Known rows, with every step that occurs:
semo/pufut: [  4.4  18.8   1.8 -17.6 -23.8  -8.1 -14.7  18.3   2.2 -34.2 -25.1  11.7
  39.8   5.8  11.3  -9.9 -19.6 -51.4 -21.8   6.5  -7.6  11.2]
tata/demid/ribov/semo/pufut: [ 34.5   8.0  -7.0  -8.5 -25.6 -15.2   4.8  -9.5  -4.3 -31.4 -23.0   3.2
  26.3   5.2  -2.0  10.6  15.0 -74.9 -31.9 -14.7  -0.4  -5.2]
pufut/semo/petom/sozu/panev/demid: [-16.4  14.9  13.7  21.5   7.2   1.5 -16.6  27.9  -4.5  30.9  12.6  12.1
   4.7   8.4   2.3 -14.6 -15.5   5.1  12.6  23.1  10.7 -12.9]
tata/demid/panev/sozu: [ -3.7   0.6 -13.1  -8.3  25.3  -1.9   5.9  14.6  -0.1 -33.9 -17.6 -11.6
 -24.0  -6.4 -47.5  22.6 -15.6  -9.6  -9.2 -38.8  -5.4   3.6]
demid/panev/sozu: [ -0.5   0.9   0.4 -12.9  21.8  -1.0  -8.2  30.0  -5.1 -40.1 -15.5 -11.5
 -23.0  -5.1 -46.6  22.9 -23.2  -5.0  -7.1 -26.9  -7.1  14.5]
pufut/semo/petom/sozu/panev: [-14.1   8.5 -14.1 -12.7   0.1   6.6 -12.1  47.0   7.7  16.1   2.2  23.8
   9.1   4.8  34.6  -8.1 -10.3  14.2   4.0  30.1  -5.2  -2.8]
demid/panev/sozu/ribov: [ -6.8   2.5  -5.8  21.3  -1.4  19.5   3.2 -22.2   5.0 -17.7  -7.1 -20.3
 -31.2  -3.4 -22.4  22.1  -2.5  22.6 -12.0 -20.2  -2.4  17.5]
sozu/ribov: [ -9.7  -2.2  -6.2  12.7 -18.0  20.0   0.3 -33.5  15.0  -1.9   1.8 -13.5
  -8.6  -2.4   6.4  -3.3   2.2  19.3  -4.0  -2.8  -4.9  16.0]
semo/petom/sozu/panev/demid/tata: [-35.1  -6.9   6.5  -7.6   8.2 -12.5  -6.2   0.5  -0.4  17.8  14.5  -1.8
  36.4  -4.6 -10.5 -17.1 -17.7   4.8   7.6   4.0   7.8  -4.9]
ribov/semo/petom/sozu: [  1.9  11.5  -4.9  -2.7  -8.5  10.5 -23.3  27.4  -7.6 -31.2  21.3  45.4
  22.6 -10.1  12.9 -18.6   2.5   9.9  29.1  38.0  -1.7  -0.2]
semo/petom/sozu/panev/demid: [-19.5  17.3  15.6  20.0  11.0  -0.1  -9.1  12.0  -2.1  31.9  19.2   9.8
   1.2  10.1  -3.0 -16.0 -12.5  20.0   8.7  20.9   0.9 -14.2]
semo/petom/sozu/panev/demid/ribov: [-13.9  -1.5  12.1  -1.5   5.1 -10.3  -5.2 -14.8  -6.7  22.1   7.0   0.8
 -27.3  -1.4  -5.3  29.1  19.0  -2.8   9.9  -4.3 -11.0  -5.7]
panev/demid/ribov/sozu: [ 22.0 -17.5  21.3   3.1   3.7 -12.5  10.4 -15.5 -13.3 -11.4 -35.8 -12.4
 -18.4   0.8  18.9  10.7  25.1 -14.2  -8.2 -23.6  -5.1  -1.5]
ribov/semo/petom: [ 28.3 -19.0  -5.4  -4.1 -13.2  13.4  -3.2  10.7  -9.1 -23.6   9.1  13.0
  31.3 -21.8   1.9 -12.6  -5.0  -7.6  58.2  17.2   7.8  -3.5]
ribov/semo/petom/sozu/panev/demid/tata: [-19.7  -9.1   6.2  -2.9   6.6 -12.9  -2.1  -1.0  -4.0  16.0  17.4  -3.8
  37.7  -3.0 -15.1 -17.7 -10.9  -0.9   5.4   2.7  12.9  -8.8]
tata/demid/panev: [ -2.4 -14.7 -18.2 -25.0  21.8  -4.1  11.8 -18.6   5.0 -11.8  -3.2  -9.5
 -18.0 -15.3  -6.5  29.1 -14.2 -33.1  -0.8 -34.3  -9.6  -2.7]
panev/sozu/ribov/semo/petom: [ 25.9 -13.2  -8.9  19.5 -16.9  23.9   3.2  -4.0  -9.7 -23.9   6.8   5.4
  16.8 -19.7  -6.8  -5.8   3.7  12.3  48.2  12.3  12.6  -0.7]
semo/petom/sozu/ribov: [-20.8  11.7  -9.8  22.3 -20.9  27.4  -9.9 -23.4   6.0  -9.5  15.6  20.6
   0.3  -8.9  24.0  -6.1   8.2  39.5  15.0  25.5  -4.2  11.7]
tata/demid/panev/sozu/petom: [-10.3   9.4 -10.8 -18.3  15.8  -9.4  19.1 -16.5  10.9  -0.4 -14.6 -23.0
 -19.8   6.9 -21.5   7.5 -21.2  -3.5 -31.3 -30.0  13.9  16.4]
petom/sozu/panev/demid: [-19.9  21.0  17.6  15.9  12.8  -5.7  -9.2  10.7   1.4  33.2  16.6   4.6
  -4.7  18.2  -8.5 -17.2 -11.2  13.7 -11.1  13.6  -2.6 -12.5]
petom/sozu/panev: [-16.7  16.4  -8.1 -19.5   7.1  -3.9  -6.3  30.7  15.2  18.0   5.3  13.1
  -3.3  17.2  20.9  -9.8  -5.4  21.4 -28.0  17.8 -18.8  -1.3]
demid/tata: [-25.7 -21.8  -4.2 -40.0  -1.5 -14.6  -7.7   2.2   9.7 -14.3  -2.0 -10.5
  40.5 -12.0 -13.6 -15.1 -18.8 -17.7   0.7 -14.0  -1.1  14.0]
ribov/semo/petom/sozu/panev/demid: [ -4.1  14.9  16.1  24.2   8.7  -1.3  -5.5   9.9  -5.9  28.8  22.0   8.2
   2.8  11.9  -7.8 -16.8  -6.1  12.7   5.6  19.2   5.1 -17.9]
petom/sozu: [-21.0  22.4  -0.3 -17.8  -2.1   0.5 -28.9  30.0   5.7 -24.2  12.2  36.1
   8.2   3.0   8.3 -18.3  -5.1   8.5  -6.6  25.9 -16.2   9.1]

Rows:
[-19.6 -16.1  10.9  -7.9   9.8 -19.7   7.5  -6.1   0.9  19.5  -5.4 -21.3
  29.9   1.9  -8.3 -16.7 -12.9  -4.9 -12.3 -16.2   8.2  -3.4] -> ribov/sozu/panev/demid/tata
[-17.8   8.4 -12.1  25.7 -24.2  30.0 -18.2  -6.8   4.6 -10.1   8.8  23.1
   2.9 -11.4  29.1  -6.0   5.2  24.5  19.6  28.4   5.1  13.3] -> pufut/semo/petom/sozu/ribov
[ 15.4 -14.6  -1.1 -18.2   7.1 -12.0  21.6   5.0   6.1  19.6 -32.8 -19.7
 -19.8  13.3  35.1  13.5  16.4   4.8 -31.5 -16.9 -16.1  -3.0] -> demid/ribov/sozu/panev
[ 37.3 -13.2  10.1   2.7  -2.3 -13.0   7.0 -14.2  -6.9   6.4   8.0 -18.5
 -15.6   7.2 -27.3  16.2  27.2 -31.5 -10.3 -18.6   2.3 -10.9] -> sozu/panev/demid/ribov/semo
[-11.9  13.5  -1.9 -18.1   3.5  -8.5   7.2  -0.9  13.2  -2.6 -15.0 -18.7
  -6.2  12.2 -20.4 -13.1 -22.0   8.1 -29.2 -13.3  13.5  23.3] -> panev/sozu/petom
[-10.6  -4.3   9.1   1.3   1.2  -7.5 -13.0   1.8  -7.6  21.0   0.0   2.7
 -23.4  -3.7  -0.3  29.6  15.3 -18.5  14.4  -0.9  -1.1  -4.7] -> pufut/semo/petom/sozu/panev/demid/ribov
[ 32.3  -3.8   9.4   5.4  -1.6 -12.2   1.7  -8.6  -8.6   3.5  13.3  -5.7
 -16.9   9.2 -22.1  14.5  30.2 -26.0 -15.6  -9.6   0.2 -11.1] -> petom/sozu/panev/demid/ribov/semo
[ 28.6   2.9  -4.9  19.4 -18.3  12.8   0.4 -15.2   2.8 -16.8  16.7   2.9
   0.4   5.3  -5.0 -10.4  22.4  -0.3 -15.8   5.6   4.1   1.5] -> petom/sozu/ribov/semo
[ -2.5   5.7 -20.2  -9.8   4.6  -0.2   9.2   8.7   5.9  21.1   8.3  16.2
  -4.5   4.9  22.3   5.7  15.8  14.1  -4.8  11.8 -11.1 -14.8] -> tata/demid/ribov/semo/petom/sozu/panev
[ -9.7   2.1 -15.6  23.4   1.7  18.7  14.3 -34.0   8.3 -14.0  -8.3 -21.8
 -32.5  -4.8 -24.0  21.5   2.9  19.6 -14.2 -28.4  -1.7  10.1] -> tata/demid/panev/sozu/ribov
[ 26.2 -17.0 -17.9  20.9  -7.8  23.3  13.8 -18.9 -10.5 -20.9   6.1   2.2
   7.2 -24.6  -8.0   9.1   5.5   4.2  47.3  -2.9  13.2  -7.5] -> tata/demid/panev/sozu/ribov/semo/petom
[  9.1  -2.8   4.7 -17.5  -2.7 -11.1  20.8 -18.0   9.2   4.3 -28.6 -17.8
   2.6  11.3  34.2 -20.0  -7.8   0.0 -30.5 -10.7  13.6  18.4] -> ribov/sozu/petom
[ 26.1 -20.3   0.4   4.3  -7.9   4.9   4.1  -6.1 -13.5   0.8  10.6   3.2
   9.6 -17.3  -1.1  10.0  11.9  -8.0  48.9   8.0   7.3 -11.5] -> sozu/panev/demid/ribov/semo/petom
[ -1.1   9.7 -11.4 -10.3   1.8   3.0  -2.3  29.3   6.7  14.3  11.6  18.7
   6.3   7.7  23.5  -9.3  -1.1  23.3  -2.4  27.1  -9.6  -7.9] -> ribov/semo/petom/sozu/panev
[ -8.6  -7.1  14.6  -7.2   6.5 -15.5   0.6 -21.4  -1.4  26.1  -0.4 -18.6
 -32.2   4.2 -15.2  30.2  17.3 -15.0  -6.5 -20.2 -12.1  -3.3] -> sozu/panev/demid/ribov
[  7.4  -4.6  13.5  -9.8   0.8 -17.8  22.1 -36.9   1.5  15.3 -26.7 -24.8
 -15.2  11.2  25.0  -0.7   7.5  -7.1 -30.8 -20.0  14.0  13.2] -> panev/demid/ribov/sozu/petom
[ -0.8  12.5   4.1   6.9  -5.9   5.3 -22.2  13.4 -12.9 -20.9  24.7  40.9
  10.3  -9.7   4.0  -5.4  11.9   5.8  30.2  31.9  -0.7  -4.9] -> panev/demid/ribov/semo/petom/sozu
[ 27.9 -16.6  -8.5  18.0 -11.0  22.5   4.0  -8.1 -12.6 -25.8   7.6   1.7
   8.3 -23.4  -6.4   9.1   0.5   6.8  48.5   5.8  12.0   0.5] -> demid/panev/sozu/ribov/semo/petom
[  2.1   2.2  22.8  20.4  14.4  -6.9   8.6   1.9  -2.5  32.9  -7.8 -15.9
  -6.1  16.6   3.0 -15.8  -7.7   7.9 -12.2  -4.0   1.9 -13.9] -> ribov/sozu/panev/demid
[ 14.7  -9.9  -1.8 -13.2   7.9  -6.3  19.8  17.4   9.1  17.5 -30.0 -14.9
  -4.3  15.8  37.1  -8.5   0.1  12.3 -28.4  -6.8 -11.8  -3.7] -> ribov/sozu/panev
